Each row was made from one small tree. The marks that hang from a mark follow it in brackets, in alphabetical order. Every link used is in the known rows. Write each row's tree.
In the rows, zero is written as 128.
Known rows
A(P): [139 120 118 109 164 141 159 121 159 112 135 183 106 127 107 103 133 142
 134 162  61 116  99 124 102 120 147 151  78 133 174 159 152 119 125 130
 159 108 125 124 138 123  89  82 172]
K(L(B)): [124 168 139 143 126 134 127 140  92 131 129 110 126 135 138 165 115  97
 121 154 125 116  78 150 109 137 105 158 122 110 153 132 129 100 133 134
 137 110 142 129 103 143 129  82 118]
Z(F J): [171 138 108  82 128 135 158 152 192 118  80 140  89 118 143 139 125 193
 208 134  90 107 142 120 162 129 111 128  59 181 149 130 137 115 163 108
 141 108  89 126 144 148 126 124 163]
A(P(R Z(F K))): [141  75 133 129 183 118 145  98 124 100 169 135 119  58  89 101 145 140
 173 117  80 110 183  80 104 169 151 115  87 161 163 101 114 120 162 128
 117 113  38 105 146 124 133 189 146]
P(A L(B) Z(J)): [131 145 119 122 179 118  82 117 102 191 126  71 164  85 146 157 211  97
 226 114 189  92 189  99 143 104 180 132 112 210 174 109 126 151  90  96
 134 146 101  69 188  93 153 172 123]
F(Z(K)): [155 133 138  99 101 148 157 105 124 150 138 139 108 124 152 130 153 148
 115 124  85 135 137  89 133 109 162 144  60 152 169  52 142 133 112 137
 142 137 107 169 158 153  94 120 162]
F(Z(J)): [137 128 121  89 111 149 149 128 145 174 109 130 106 109 176 133 163 166
 150 124 119 124 141 111 143  92 174 148  56 181 164  89 148 147 122 117
 175 120 110 166 156 145  92  94 153]
P(L(S(E)) Z(F)): [158 104 112 156 152 100  75 108 122 145 131 125 114 125  79 170 144 130
 154 130 139 124 176 115 141 123 120  75 157 118 124 101 110 120 138 104
  73 192  68  64 162 143 186 164 114]
T(E(J(L) P) Z): [132 133 143  96 135 203 168 126 161 150 127 136 163 143 132  50  81  71
 106  83 148 153 134 138 127 154 187 150 171 134 118 213 145 162 139 136
 147 124 195 183 113 142  86 115 157]
K(L): [121 164 132 129 129 158 129 133 113 141 136 120 105 128 114 148 101 127
 113 159 106 137  83 135  98 133  86 140  90 114 160 121 137  97 140 112
 141 141 114 125 114 144 105  77 130]
L(B S(E(P))): [134 130 125 150 106  87 100 123  69  95 103 161 111 182 135 176 135 126
 126 110 122 111  88 146 152 115 148 113 192 122 106 138 120 126 130 140
 122 117 192 121 125 153 154 100 103]
S(E(B F(Z) J) L): [ 85 111 125 189 101 139  80 134 161 122 105  58 121  75 102 106  88 154
  31 122 144 148 156 139 116 132 108 130 175  90  51 132 113 190  48 118
 182 162 167 194 106  73 172 175 131]
E(B F J P): [130 117 156 128 104 117 145 131 169 117  71  67 157  70 102 100  90 137
 108 143 138 204 148 140 126 161 116 171 126 117  45 216 120 136  71 116
 143 101 171 177 107  84 115 184 130]
F(L Z(K)): [132 148 122 120  74 147 152  79 135 187 146 125 117 115 151 110 171 112
 109 140  91 151 144  85 120 119 169 139  48 142 173  51 148 129 112 139
 117 152  96 200 162 114  88 126 161]
K(L(B S(E))): [123 146 130 173 111 115  95 141  61  99 131 126 113 169 134 189 107 109
  98 131 141 107  72 149 128 116  94 112 183  89 116 106 105 109 158 141
 103 129 166 114 101 166 166  80  95]
K(L(B S(E(F)))): [117 128 143 184 104  98  96 148  85  95 117 107 123 150 131 194  86 100
  72 121 156 123  85 158 131 128  76 122 190  79 101 125  96 113 157 138
 105 128 163 112  83 142 186 109  95]
J(L(B S)): [160 137 131 121 118 106 158 125 106 120 158 173 137 204 141 148 150 116
 123 143 123 103  85 157 156  97 127 133 153 106 132 143 105 118 141 175
  86  88 150  89 109 153 132 101 134]
K(L(B S)): [145 150 139 156 101 112 124 136  63 119 136 124 123 172 140 191 121  94
 120 158 137 126  72 155 118 119  97 139 155  99 147 122 110  91 152 140
  93 105 148 103 104 163 139  86 108]
Z(F K(L)): [169 153 126 134 116 147 164 125 146 106 133 120  92 115 114 137  92 152
 151 136  84 131 121  99 138 161  66 126  66 129 156  91 122  83 179 133
  90 128  76 136 113 151 141 164 159]
J(E): [121 136 134  79 137 148 154 129 140 117 132 187 112 144 121 104 114 151
 134 143 104 104  85 125 143 109 123 141  82 137 110 122 166 119  96 142
 168 121 153 129 122 156 100  80 120]
P(R Z): [108 108 149 113 168 126  95 120  82 160 174 108 139  84 110 148 145 127
 141 112 110 119 175 127  77 144 139 102 111 164 144  92 137 123 115  78
 151 157  60  96 165 140 117 104 102]
A(P(L(B S(E(J))))): [130 104 132 165 131  93  96 112 128  70 123 124 115 142  92 114 152  99
 130 154 142 128 130 110 134 138 160 130 155 107 138 161 119 141 136 149
  96 103 193 106 129  96 154 129 139]
E(B F(Z) J): [140  98 159 123  98 133 145 148 175 139  97  59 171  71 136 121 116 134
  70 155 152 191 163 133 126 130 134 171 100 111  54 154 120 157  53 115
 159 108 144 195 123  97 127 154 130]
L(B S(E)): [145 132 124 140 111  91  90 143  74  76 115 159 115 196 136 190 131 128
 114 116 119  92  93 150 139 104 125 103 188 114 110 105 127 126 125 139
 117 118 178 115 130 166 157  74 113]
T(E(B J)): [142 147 135  92 145 177 135 145 135 111 120 115 142 108 106 108 100 117
 104 141 109 159 141 146 124 129 115 142 141 118  85 155 154 151  91 124
 157 109 185 183 131 142 102  98 120]
E(F(Z) P): [119 101 148 123 105 126 151 107 154 186 101 123 123  94 155 135 119 121
  94 122 125 171 128 116 141 134 164 170  89 130 113 156 123 141 104 109
 172 154 123 166 127 107 102 141 138]
P(Z(J)): [140 136 124  93 153 128 121 124 137 160 111 120 130  94 134 141 150 157
 182 105 106 118 161 137 108 100 162 125  88 180 159 107 140 138 113 111
 159 129  94 114 163 137 111 111 144]
K(L(S(E(J)))): [111 144 135 167 102 132 100 145  95  96 136 104 106 149 104 167  83 134
  95 140 138 156  92 130 111 130  79  96 144 100 101 124 109 134 175 121
 100 143 159 128 101 154 146  90 114]
J(E(F P) N): [ 85 104 132 101 134  92 157 142 180 119 112 206 136 134 139  85 102 169
 111 146 147 151  79 142 170 131 115 148 129  89  60 181 142 129 110 163
 178 120 150 130  92 116 109 153 101]
E(P(R)): [100 119 140 119 137 130 124 109  89 147 139 135 103 108 122 123 129 138
 151 124 104 135 133 110 106 169 131 130  97 169 138 139 147 111 135  84
 154 133 111 123 143 132  89 110 110]
T(E L(B) Z): [168 163 136  93 169 208 142 145 129 119  99 130 142 199 165  83  78   6
 116  67 134  76 137 185  96 123 174 142 235 138 183 181 153 132 111 115
 155 136 186 146 146 149 115  74 161]
T(E L Z(F)): [189 143 118  90 179 226 161 152 175 122  95 144 125 178 140  82  50  45
 141  81 113  88 153 165 116 136 137 120 194 144 178 181 153 125 147 100
 140 163 119 149 145 158 125 105 181]
K(L(B S(E(P)))): [110 142 127 179 102 102  99 124  47 113 117 128 112 165 127 180 105 103
 112 126 150 129  73 146 135 131 114 122 188  93 113 136 100 106 164 137
 101 129 177 122  90 154 162 110  91]
E(F(L) P): [102 133 125 132  90 117 134 100 173 175  99 120 124 103 124 111 110 103
 106 143 109 173 121 134 115 153 135 155  89 122 120 175 138 118 112 102
 143 160 121 166 126  75  96 141 142]
J(E(F) N): [101 113 133  90 135 103 152 165 192  96 127 207 139 146 147 102 102 177
 100 152 134 125  82 149 158 118  97 136 119  80  74 150 148 124 107 168
 183 118 140 120  96 124 123 126 107]
P(A R Z): [ 96 110 127 119 210 148  90 130  62 187 182 105 165  80 129 170 165 113
 175 107 140  96 179  92  82 129 146  89 104 208 147  90 132 149 100  63
 164 173  47  78 175 132 132 129 104]
P(A Z): [124 140 114 106 200 158 108 123  93 189 148 126 166 111 133 165 156 119
 171 123 115 107 145 100  98  92 156 109  97 183 155 118 135 151  78  93
 166 176  73  93 180 130 122 119 137]
L(S): [162 130 133 117 116 120 137 129 109 121 129 169 107 184 123 164 129 142
 136 147  91 121 108 142 114  98 110 118 116 135 154 113 139 108 137 130
 118 130 123  89 145 162 104  63 136]
Z(K(L)): [143 167 138 133 111 159 147 113 109 114 151 114 100 120 117 128 108 134
 124 129  87 136 109 100 109 136  83 140  76 128 174  78 139  92 154 140
 104 129 114 142 118 141 106 121 145]
P(L(B) Z): [140 142 142 131 156 102  81 100  96 166 144  97 146 112 104 147 181  91
 157 135 144 112 167 132 111 126 181 147 134 139 165 118 138 113  72 116
 118 153 110  87 169 114 141 128 113]

Which tree is each row?
[143 113 135 154 105  77  89 151 103  77 102 142 128 176 139 190 113 114
  85 103 130 102 101 157 146 106 113 110 199 105  89 120 116 134 127 137
 125 120 180 110 111 138 180 101 112]  L(B S(E(F)))
[157 152 137 128 109 181 157 130 127 118 127 110 134 140 139 108  90 107
 120  91 116 122 126 111  77 145 121 149 107 137 184  92 152  85 141 138
 116 140 116 150 129 146  98 109 162]  T(Z(K(L)))
[134 102 109 151 127 119 144 140 140 109 134 148 141 154 102 129 111 155
  59 120 124 125  98 156 156  86  76 110 176  63  70 138  95 124 125 153
  90 121 142 116  86 128 155 144 116]  J(L(S(E(B F))))
[ 80 141 120 151  90  80  82 164 175  84 100 112 150 132 130 120 102 129
  71 134 153 161 120 156 126 162 117 103 172  82  61 155 124 171 113 142
 149 131 183 182 111  83 166 133 125]  S(E(F(L(B)) J(N)))
[119 142 125 108 127 163 126 123 174 163 133 143 125 112 127 122  91  76
  73 127  96 141 129 150 129 128 114 139 123 107 125 141 158 137 124 108
 160 162 139 165 130 108 114  97 130]  T(E(F(L)))
[144 124 129 154 172 103  76 109  56 185 151 102 173 142 129 193 208  66
 187 134 186 101 166 105 130  97 166 114 162 162 161 114 113 132  87 113
  92 163  93  32 183 121 166 155 106]  P(A L(B S) Z)
[125 106 146 145 126 104  92 117  94 134 178 108 102 127  97 147 167 113
 144 140 146 121 166 100 108 149  99 110 122 145 164  92 136  90 158  82
  83 152  80  52 156 134 122 106  89]  P(L(S) R)
[ 83 126  90 122 154 106 113 129 136 150 118 167 126 122 125  97 140 196
 138  89 133 132 120 134 153 113 158  86 152 120 104 139 104 165 144 149
 146 137 127 137 120 122 134 164 121]  S(E(P(Z(J(L N)))))
[113 118 140 186  97 123 104 158 121  87 117  67 135 107  97 159  73 128
  60 137 162 171 112 146 119 129  50 113 171  69  51 142  96 122 141 122
  94 132 159 137  74 123 164 136  95]  K(L(S(E(B F J))))
[167 137 105  84 131 139 186 146 201 133 112 158 105 128 139 113 130 193
 195 135  97 107 125 130 182 122 103 125  62 157 138 144 119 125 180 132
 115  89  86 122 115 142 129 154 170]  Z(F J(L))
[117 107 130  94 114 118 178 132 179 126  72 122 129  73 145  87 123 180
 159 108 150 140 123 133 182 111 125 174  96 140  56 167 138 126  92 133
 159  81 162 153  95 107 108 183  94]  Z(J(E(B F P)))
[ 97 135 107  78 152 128 187 149 176 117 171 243 142 180 134  62 134 186
 111 161 130 112  54 149 176  98 102 122 111  69  94 151 133 129 129 198
 140 103 136 115  88 151 104 125 114]  J(E L N)
[102 142 136 175  95 125 103 129  83 112 119 104 106 141 105 154  82 123
 102 135 147 177  98 123 124 146  93 107 153 108  94 143 101 133 174 121
  97 142 170 141  95 149 144 111 103]  K(L(S(E(J P))))
[154 144  92  85 132  91 176 175 196 103 106 184 131 160 175 114 151 202
 192 150 135  96 113 156 200 129 114 124 122 123 125 160 101 128 185 175
 122  56 103 112 107 140 149 171 152]  Z(F J(L(B) N))
[163 135 137 141  98 163 159 128 113 112 134 115 130 165 136 127  97 102
 121  95 125 124 125 117  83 129 117 131 137 127 175  95 144  80 162 142
  85 134 114 120 124 165 102 107 152]  T(Z(K(L(S))))
[132 103 122 170 141 109 129 107 126 168 104  92 154  92 109 140 150 104
 143 142 181 163 146 102 149 117 105 154 145 126  85 177 110 105  80  94
  93 151 115  80 137  66 133 218  97]  E(B F P(A L(S)))
[118 136 125 172 105 133 110 147  84  94 122  83 126 127  95 157  92 139
  82 150 147 163 101 137 114 127  64 108 164  84  75 127 104 121 143 125
  94 123 162 138  94 144 152 113  96]  K(L(S(E(B J))))
[115 137 106 175 116 138 114 143  82 105 127 115 116 145 100 166  94 147
  81 143 131 141  81 145 116 106  62 110 167  76  96 108 111  95 140 126
  91 140 145 123  99 156 144 102  92]  K(L(S(E(B))))
[111 107 140 145 166 108 108 106 114 105 165 124 116  96 104  98 175  91
 150 155 133 102 147 102 104 167 154 155 115 137 178 135 137 101 138 115
 122  98 115  91 139  94 117 127 120]  A(P(L(B) R))
[113 133 105 103  64 149 198  95 157 168 122 104 135  76 167  75 185 151
 143 128 139 143 156  83 172  91 169 159  48 151 113  47 153 136  95 156
 112 103 117 211 132 111  90 178 128]  F(L Z(J(E(B)) K))
[147 133 144  84 148 211 159 148 178 136 136 135 162 158 130  62  83  75
  98  94 137 129 136 147 111 136 162 143 161 131 127 179 153 163 136 137
 148 125 182 171 122 153 100  86 165]  T(E(J(L)) Z)
[ 94 159 107 167 132 131  60 115 106  97 122 138  83 157 101 136 109 141
  90 116  99  64 101 158 108 124 111 111 198 121 133 109 143 148  85 124
 183 154 179 136 122 114 172  98 133]  S(E L(B))
[136 135 123 142  62 105 138 100  97 185 130 135 146 170 179 176 183  76
 108 172 141 141 118 136 131 102 185 146 128 119 144  91 129 126 111 145
 107 129 125 156 153 137 114  90 126]  F(L(B S) Z)
[102 129  90 143 139 121 100  93 130 168  95 136 121  99  99 135 117 137
 141 115  96 142 144 122 129 148 154  87 130 132  97 131 125 140 116 104
 130 188  97 158 150 121 151 156 127]  S(E(P(Z(F(L)))))
[128 106 115 110 177 130 148 110 155 138 126 145 127  82 121 100 156 149
 184 127  87 118 143 119 105 102 183 143  74 158 174 141 136 140 129 129
 164 103 102 118 149 109 103 121 168]  A(P(Z(J)))
[135 154 123 127 168 136  92 125 104 159 135 111 141 135 137 154 182  87
 180 149 160  94 129 102 133 124 142 144 112 169 167 127 148 122  85  97
 128 149 125  80 169 105 134 125 130]  P(A L(B))
[107 111 149 138 171 118  69  98  97 176 184  75 127  67  80 131 169 107
 154 120 147 127 208 106  85 156 142 111 115 158 169  94 138 109 110  68
 114 174  53  67 174 111 126 136  91]  P(L R Z)
[116  85 172 171  98  61  93 105  95 139 140  81 124 103 124 145 149  75
 133 110 187 140 160 122 145 181 126 146 169 128 112 156 111 101 143  93
  95 130 124  75 118  92 145 179  80]  E(F P(L(B S) R))
[151 158 103 115 108 116 139 128 154 138 107 143 131 141 136 149 134 112
 161 176  92 116 123 144 143 151 130 135 100 138 138 136 142 101 126 125
 119 120  96 144 141 126 138 120 151]  Z(F(L(B)))
[ 85 108 136 112 129  77 183 137 170 114 135 210 163 164 163  69 125 146
  98 138 177 126  57 162 209 128 135 160 170  57  50 210 101 139 118 213
 145  72 180 129  60 111 135 192  95]  J(E(F P) L(B) N)
[140 125 129 155 123 133 112 151 141  71  82  81 126 160 103 115  74 105
  79 113 139 147 142 163 122 112  83  96 202  96  88 178  94 149 110 106
  93 141 166 126 107 102 162 146 137]  T(L(S(E(B F J))))
[103  83 128 118 184 119 129 116 130 135 154 122 128  54 117 104 166 140
 180 111 112 109 176 106  90 135 175 124  90 182 170 121 132 139 151 100
 156 106  74  99 146 113 110 134 133]  A(P(R Z(J)))
[135 127 136 131 106 111  96 143 111  81 117 134 111 169 108 156 105 155
 111 122 113 140 115 128 124 117 110  85 149 128  95 120 127 154 138 119
 119 138 173 129 128 157 142  72 134]  L(S(E(J)))
[141 124 129 104 157 172 137 147 157 128 120 134 143  98 115 125  81 112
  67 119 100 136 132 162 131 110  96 157 154  97  84 150 146 127  90 116
 168 133 154 156 122 127 115 116 110]  T(E(B F))
[ 86 146 123 152 114  90  67 133 131  91 100 124 125 134 105  99 138 146
 128 135 166 161 131 129 142 172 153 117 176 108  91 172 125 159 116 140
 132 133 200 148 134  96 152 150 108]  S(E(J(N) P(L(B))))
[134 127 110  85 106 126 187 128 165 149 150 165 121 136 184  89 180 201
 134 116 128 130 134 101 179  96 157 134  73 132 166  70 114 152 161 189
 122  90 102 162 128 131  94 172 161]  F(Z(J(L N) K))
[116 113 163 141  76 114 141 152 169 111 130  86 153  93 160 114 105 147
  66 139 166 202 143 111 131 157 114 141 100  88 102 120 103 163 149 162
 132 119 124 179 102 100 132 181 140]  E(F(Z(K(L))) J(N))
[ 66 153 115 180 111  96  56 126 111  84 100 141 110 153 112  92 105 157
 111 128 141 131 108 156 124 164 130 104 223 105  88 174 119 179 100 150
 181 131 216 160 107  88 167 154 123]  S(E(J(N) P) L(B))
[141 128 120  91  95 122 164 133 158 135 121 152 105 122 184 111 173 202
 150 114 119 132 153  96 155 101 161 131  69 154 167  54 138 144 146 165
 150 104  99 165 157 138  92 147 158]  F(Z(J(N) K))
[145 137 138  69 106 138 182 118 156  90 121 151  95 115 146  85 144 187
 188  95 105 102 129  88 172 112 127 141  49 177 137  68 159 129 139 157
 132  78 147 146 121 144 102 144 141]  Z(J(E) K)
[181 142 137 124 122 146 143 145 107  98  90 121 149 235 165 126 107  40
 137  90 148  83 128 178  95 107 158 134 229 139 188 172 134 105 119 125
  98 122 154  97 142 144 125  83 167]  T(L(B S) Z)
[137 143 145 135  94 164 152 106 105 160 152 113 108 104 149 136 135 127
 102 135 113 145 125  89 123 122 132 151  63 128 175  56 130 120 135 139
 119 139 105 170 129 149 104 124 142]  F(Z(K(L)))
[102 101 135 136 176 129 120 103 138 120 173 126  98  81  82  88 163 111
 144 155 110 113 151  87  94 165 134 138  81 139 187 132 144 101 146  97
 130 129  89  88 144  90 102 120 129]  A(P(L R))
[150 122  77 124  92 144 144 151 189 127  68 130 123 158 151 130 110 142
 175  95 135 104 155 128 129 128 143  90 141 160 133 119 146 112 174 110
 108 142  98 142 142 145 138 117 164]  T(Z(F(L(S(E))) J))
[115 144 126 102 132 126 158 158 184 109 145 162 153 164 121  82 122 170
 113 174 127 162  98 147 132 140 113 121 113  97 111 179 116 154 142 164
 131  96 145 139 114 124 110 119 152]  E(J(L N))
[136  95 156 158 131  94  83  80  66 141 198  74 125  94  87 144 186 107
 157  99 147 130 219  77 102 149 127  94 128 156 169  42 121 106 147 108
  42 162  53  48 167 124 139 178  90]  P(L(S) R Z(K))
[124 155 113 106 139 103 158 156 142 112 151 206 156 197 157 109 151 156
 114 162 126 104  69 175 150 112 126 133 158  80 130 155 114 127 139 194
 132  79 140 113 109 133 124 116 135]  J(L(B) N)
[ 97 107 114 107 205 150 121 134  93 199 183  92 166  70 150 130 185 137
 199  84 164  90 182  88 128 111 144  88  91 218 148  99 109 161 146  80
 139 137  46  76 151 119 133 173 111]  P(A R Z(J(L)))
[126  88 136 156 177 131 139 100 109 112 183 107 128  48  93 108 124 122
 162 122 106 128 174  82 102 179 125 117  92 138 163  99 102 108 188 124
  96 119  31 107 116 123 146 201 135]  A(P(R Z(F K(L))))
